Every row comes from one small tree of marks. Brackets hold a mark, then the marks that hang from it, in alphabetical order. Every link used is in the known rows. Which tree was each row made from?
Known rows:
{lamol {ragid kaza zuso} rubu}: [  7.4   8.0  10.8 -20.9   7.3 -18.2   2.3 -12.7  32.1  15.2   9.9  -8.8
   9.5 -14.8  -7.5  28.9  -3.0 -12.6 -15.7 -12.4  13.2]
{fubom {ragid kaza zuso}}: [ -1.6  -3.4  -5.4 -15.8  13.5 -17.5  -4.6 -10.9  24.9  13.4  14.3   9.5
  -3.0  -4.5  -1.5  22.1  -1.4 -12.2   5.0 -12.6   9.9]
{kaza {rubu fubom kebip}}: [  6.6 -18.1  -0.4 -22.0  -3.4   1.6   6.1  13.6  23.0   3.0  -2.3 -13.8
  -7.8   2.9  34.1 -13.7  -2.2 -14.6  -4.9   5.0   9.4]
{rubu {fubom ragid} {kebip peret}}: [ -0.8   1.8  -1.6 -20.7  -1.3   2.3  12.0  12.7  39.4  -0.1   3.7   2.3
 -10.1   6.0  32.4  -7.5  -0.6 -11.4  -1.4   0.8  22.0]
{ragid kaza}: [ -8.6   2.8  -1.5  -6.5   8.3 -13.5  -4.2  -5.1   0.2   5.6   6.6   8.8
   1.6  -7.4  -1.0  12.0   3.9  -0.5 -10.7  -7.6  10.8]
{peret kebip}: [ -4.7   1.2   4.7  -1.9 -13.2   2.5   4.1   8.8  13.5  -6.1   4.9   2.0
  -3.6  -1.8   6.1 -12.8  -1.0  -8.0  -5.1   3.5   7.4]
{zuso {rubu {fubom ragid}}}: [  1.9  -6.1   2.3 -25.7  -3.0  12.7  10.4  14.9  23.7   3.7  -7.9  -8.5
 -15.9   2.0  11.5  -1.1  10.9  -9.6  -3.8   6.5   4.5]
{peret {kaza {rubu {fubom {ragid zuso}}}} kebip}: [ -0.9   0.0   8.3 -39.0  -2.9   8.5   3.9  16.6  63.3  -8.3   2.9  -5.0
  -7.8  -5.3  19.5   6.3   0.1 -28.8   3.3   6.3  -0.7]
{fubom {ragid {kebip peret} {zuso rubu}}}: [ -6.0   0.2  -0.4 -32.3  12.6  -1.1  10.6 -23.9  50.1  11.7  19.8   2.3
 -13.3  -0.5  14.7 -16.4   9.7 -19.3 -13.4  -9.4  15.2]
{zuso {rubu fubom kebip}}: [  3.5 -19.3   4.7 -19.3  -0.1   9.3  22.0   9.5  18.3  10.5  -6.5 -15.2
 -14.9   3.8  30.1 -29.5   7.8 -10.8 -14.4   3.0  18.6]
{kebip {peret {kaza {rubu fubom}}}}: [-13.8  19.8   7.6 -32.3   7.3  13.7   2.5  10.7  41.8 -15.6  -3.3  -0.1
   1.4  -6.3  19.9   7.9   8.4  -9.0 -16.0   8.2  -1.6]
{kaza peret {rubu {fubom ragid} kebip}}: [ 11.7  -7.3  -2.5 -32.7  -0.6   4.7   2.3  16.8  50.4   0.2   8.0 -12.0
 -15.5  -1.2  30.3 -14.6  -0.2 -14.8  -1.9  11.9  14.2]
{fubom {ragid zuso} rubu}: [  3.7  -1.9 -15.0 -16.6   5.3  -8.5  -4.1  -0.5  29.9   5.6   4.2  -8.3
   0.2   0.8  -6.7  11.9  -8.7 -16.2   3.2   4.6   4.9]
{lamol {ragid {kaza peret} zuso} {rubu fubom}}: [ 10.8   5.7  16.3 -30.9   3.6 -10.7   8.5  -4.5  53.9  11.8  10.0 -17.5
  -0.5 -23.7   4.2  -0.3   0.0 -11.5 -10.2  -0.6  29.4]
{zuso {rubu fubom {kebip {peret kaza}}}}: [-11.3   9.7  11.4 -32.4  12.7  17.2  26.3   6.4  43.6  -1.6  -4.4  -3.4
  -7.9   0.0  30.7 -18.9  15.4 -10.6 -30.4   3.9  18.7]
{rubu {kebip peret}}: [ -5.7   6.4  -1.8  -5.8   4.5  -0.5  10.3  -2.9  21.8   0.3   9.8   4.9
  -1.3   4.7  22.0 -13.1  -1.5  -5.2 -13.5  -3.6  17.4]
{lamol {rubu fubom {kebip peret}}}: [  3.7   3.1  11.9 -22.3  -2.1   1.9  15.1   9.7  28.9  -4.6   1.2  -9.0
  -1.3  -0.4  32.2 -17.7  -2.6 -12.7 -24.5   3.1  21.5]
{fubom {ragid {kaza peret} kebip zuso} rubu}: [ -3.1  -1.1 -13.4 -34.2  17.4 -28.3  -7.3 -22.6  49.7  13.8  26.0  -2.0
  -5.7 -17.0  -0.5  -9.5   1.2 -17.5 -13.5  -1.0  33.7]
{zuso {rubu fubom}}: [ -1.1 -11.0   6.2 -17.9  -2.9  13.5  14.8   9.3  12.8   4.0  -9.5 -12.6
 -12.9  -1.3  13.8 -18.5  10.7  -5.7  -9.2   7.1   7.2]
{zuso {rubu kebip}}: [  2.3 -10.3   0.8 -13.3   6.0   5.6  15.7  -1.2  12.3  11.0   1.5  -8.0
  -9.6   5.5  16.3 -18.4   6.8  -8.5 -21.6  -0.7  10.4]
{ragid zuso}: [  3.6  -9.8  -0.5  -1.6   5.5  -3.5   3.4 -11.2  13.0   7.9   5.5  -3.2
  -1.2  -0.5   1.9  -7.9  -5.8  -8.0  10.7  -5.1   2.3]
{lamol ragid}: [ 4.4 10.6  2.3 -1.9 -5.6 -0.5  4.4  1.9 16.7  6.5 -1.3 -7.3  3.6 -3.9
 -5.5 16.9  1.3  0.6  2.4 -2.9  4.2]
{lamol {ragid {kaza peret}}}: [ -2.6  19.1   2.9 -12.4   5.2 -10.0   0.7  -5.6  33.2   9.1  13.1   0.1
   0.7 -18.4  -8.0  11.9   6.5   3.9 -10.0  -3.1  22.6]

Which tree is each row?
[  2.6 -13.3   1.7 -32.4  11.0 -19.9   3.0 -17.0  51.1  15.8  21.1   0.3
 -16.0 -16.9  18.6 -23.8   5.5 -15.3   7.0  -6.1  36.6]
{rubu {fubom {ragid {kaza peret} kebip zuso}}}
[  8.7 -14.9  -3.0 -29.3  -0.5   1.7  -2.4   7.7  41.1   4.3   2.5 -10.8
 -10.0   0.1  18.0   7.0  -4.8 -20.8  16.1   2.6  -2.2]
{kaza {rubu {fubom {ragid zuso}}}}
[  3.6  -3.1   2.7 -24.0  -3.0  10.0  -1.2  11.2  33.1  -5.9   2.9 -13.1
  -9.9  -9.5  17.1 -20.7   2.0  -5.6  -1.6  15.9   6.2]
{kaza peret {rubu fubom}}
[  5.6  16.9  14.3 -29.2   5.5 -21.0   0.0 -17.6  38.5   9.9  19.3  -7.5
   2.9 -24.3  -3.4   2.2   9.2  -5.6 -32.9  -6.1  29.5]
{lamol {ragid {kaza peret} kebip} rubu}
[ -4.8   0.4 -16.7 -23.9  13.3 -22.3  -8.6  -6.0  29.9  11.1  11.0   0.1
   1.7  -6.2  -7.8  25.2  -5.0 -16.9  -7.6  -2.6  15.4]
{fubom {ragid kaza zuso} rubu}
[-10.5  20.0   5.3 -13.6  15.0   3.3  11.9  -2.6  31.6  -5.6   5.2   9.1
   5.1   1.6  17.4  -1.0   4.2  -5.0 -21.0  -3.5  11.7]
{rubu {kebip {peret kaza}}}
[ -4.8  -5.4   0.6 -18.9  13.6   5.8  21.3 -16.0  40.4  12.8  14.4  -3.1
  -9.0   4.5  24.6 -27.8   2.5 -16.2 -19.9  -6.6  18.7]
{ragid {zuso {rubu {kebip peret}}}}
[ -5.7  -5.4  -3.3 -28.1  12.3 -14.5  11.5  -3.9  52.5  13.3  16.4   7.5
  -9.3  -1.7  33.0  -3.0  -2.2 -19.8  -1.7 -11.7  35.6]
{rubu {fubom {ragid kaza zuso}} {kebip peret}}
[ -4.6  12.4  -1.8 -22.2   2.7 -11.8  -7.3  -0.5  27.3   8.8   7.9  -2.7
   4.9 -11.7  -1.4  38.4   5.2  -6.9 -15.6  -6.6   5.1]
{lamol {ragid {kaza rubu}}}
[  8.0  -6.4   7.7 -32.9   6.1 -15.1  -0.1   1.3  32.2   7.9   5.0  -4.8
  -2.7  -9.2   8.6  17.6  -2.6 -19.7  -6.3  -6.0  14.4]
{lamol {rubu {fubom {ragid kaza zuso}}}}
[ -1.4   5.7   5.3 -29.6  14.6   2.8  17.6   1.9  62.3   1.9   4.8   2.8
  -5.4   1.9  30.1  -2.9   0.4 -18.8   1.6  -4.1  18.7]
{rubu {fubom {ragid zuso}} {kebip {peret kaza}}}
[  1.6  -4.5   6.6 -29.2   7.0   5.8   8.1  13.8  32.7  -2.9  -7.5 -10.2
  -1.4  -0.6  29.7  -1.1   4.2 -14.3 -12.8   5.0   3.3]
{peret {kaza {rubu fubom kebip}}}
[  4.4  -7.2  -1.8 -20.5   8.8   5.1   6.7  -7.1  30.0  12.1   6.0  -4.6
 -11.3   3.4   0.2   1.9   4.3 -14.9  -1.0  -3.0  -1.1]
{fubom {ragid {zuso rubu}}}
[-11.1  12.9  -9.4 -34.2  12.9 -12.4  -6.2  -0.1  43.0   2.8  21.6  14.0
  -3.0   0.5  23.4  25.2   2.1 -16.4 -27.0  -7.6  15.7]
{fubom {ragid {kaza {rubu {kebip peret}}}}}
[ -1.4 -26.8   2.8 -27.8  13.5  -7.4  21.5  -7.4  31.9  24.1   5.6  -9.2
 -14.3  -3.5  30.8 -25.5   6.1 -19.1 -14.4  -9.0  31.4]
{ragid kaza {zuso {rubu fubom kebip}}}
[-17.8   1.5   1.2 -37.2   6.3 -13.5  -2.1  -9.2  36.4   1.8  14.9   4.8
  -5.5 -13.3  32.0  -8.0   9.8 -14.2 -23.0  -4.6  25.7]
{ragid {kaza {rubu fubom}} {kebip peret}}
[  0.4   0.8 -13.3 -22.8   1.4 -15.5  -6.2  -3.6  20.6   3.0   5.6  -5.8
  -1.9  -2.0  -0.6   3.8   1.0 -12.9 -11.7   4.9  12.9]
{fubom {ragid kebip} rubu}
[ -6.9  13.9   3.6 -41.8  12.1   9.6   1.8   4.4  66.0  -7.7   4.5   0.5
  -2.9  -3.8  19.5  17.0   2.9 -20.7  -0.4   2.8  -2.2]
{kebip {peret {kaza {rubu {fubom {ragid zuso}}}}}}
[-15.7  28.5   4.0 -25.7  13.0   9.8  -4.1  -0.2  35.2 -15.1   5.2   6.8
   7.0  -4.4   7.0  19.3   7.3  -6.6 -23.1   4.1  -9.6]
{kebip {peret {kaza rubu}}}
[ -9.4  15.2   8.6 -23.5  -2.4   9.0  -2.0  11.6  33.1 -15.3   3.1   1.0
   2.0  -5.4   6.4   8.5   4.2 -14.8 -20.2   7.0  -7.8]
{peret {kaza rubu} kebip}
[ -6.1  12.8   3.9 -34.6  23.5   8.9  19.3  -9.8  61.4   6.6  11.4   4.6
  -6.9   4.7  17.4   1.4   8.8 -19.5 -22.3  -6.6   9.8]
{fubom {ragid {zuso {rubu {kebip {peret kaza}}}}}}
[ -3.4   4.7   7.8 -27.5   4.7  10.2   0.9  13.6  25.9  -9.6 -10.1  -7.6
   0.4  -5.8  13.4  10.3   6.9  -8.9  -7.7   8.9  -7.7]
{peret {kaza {rubu fubom}}}
[ -7.4  26.5  12.4 -29.8   5.2 -21.7   2.0 -18.5  37.8   6.7  18.2   1.8
   8.6 -17.8   4.6  17.8   8.7  -9.0 -38.9 -13.6  27.6]
{lamol {ragid kaza {kebip peret}} rubu}
[  8.3  -6.5   3.9 -10.5   2.0 -14.3   9.4 -23.4  34.2  19.5  11.2 -10.8
  -0.6  -8.1   5.0  -7.2  -0.1 -11.0   8.7 -13.7  16.6]
{lamol {ragid kebip zuso}}
[ -7.7  15.6   1.2 -41.5  20.0  -4.2  -3.5 -19.8  63.6  -2.1  19.6   6.9
  -0.5  -5.5  14.8  12.2   6.1 -22.4 -11.7  -7.0   0.2]
{fubom {ragid {kebip {peret {kaza rubu}}} zuso}}
[  5.1 -11.7   1.5 -21.1  -4.6  -7.3   3.9   2.1  21.6   4.8   0.7  -3.9
 -12.3  -1.9  18.9 -10.8   5.7 -10.4   8.1  -1.4  15.7]
{rubu {fubom {ragid kebip}}}
[ -2.5 -15.8  -1.9 -28.1   4.8 -11.1   1.9   8.5  22.6   8.5   4.3  -5.1
  -6.2  -4.0  33.2  -1.2   1.2 -15.0 -16.3  -2.3  20.7]
{ragid {kaza {rubu fubom kebip}}}
[-15.8  -0.3  -2.5 -32.4  18.0 -20.9  -5.2 -30.7  43.2  10.5  29.2   8.5
  -1.4 -12.0  21.0  -4.6   3.6 -19.6 -19.8 -14.4  19.8]
{ragid {kaza rubu} {kebip peret} zuso}
[ -2.7  -5.9   0.0 -38.1  21.0 -14.2   4.8 -28.8  50.7  20.4  27.4   1.8
 -17.8 -14.3   5.5 -19.3  14.0 -16.2 -17.7  -9.0  27.6]
{fubom {ragid {kaza peret} kebip {zuso rubu}}}
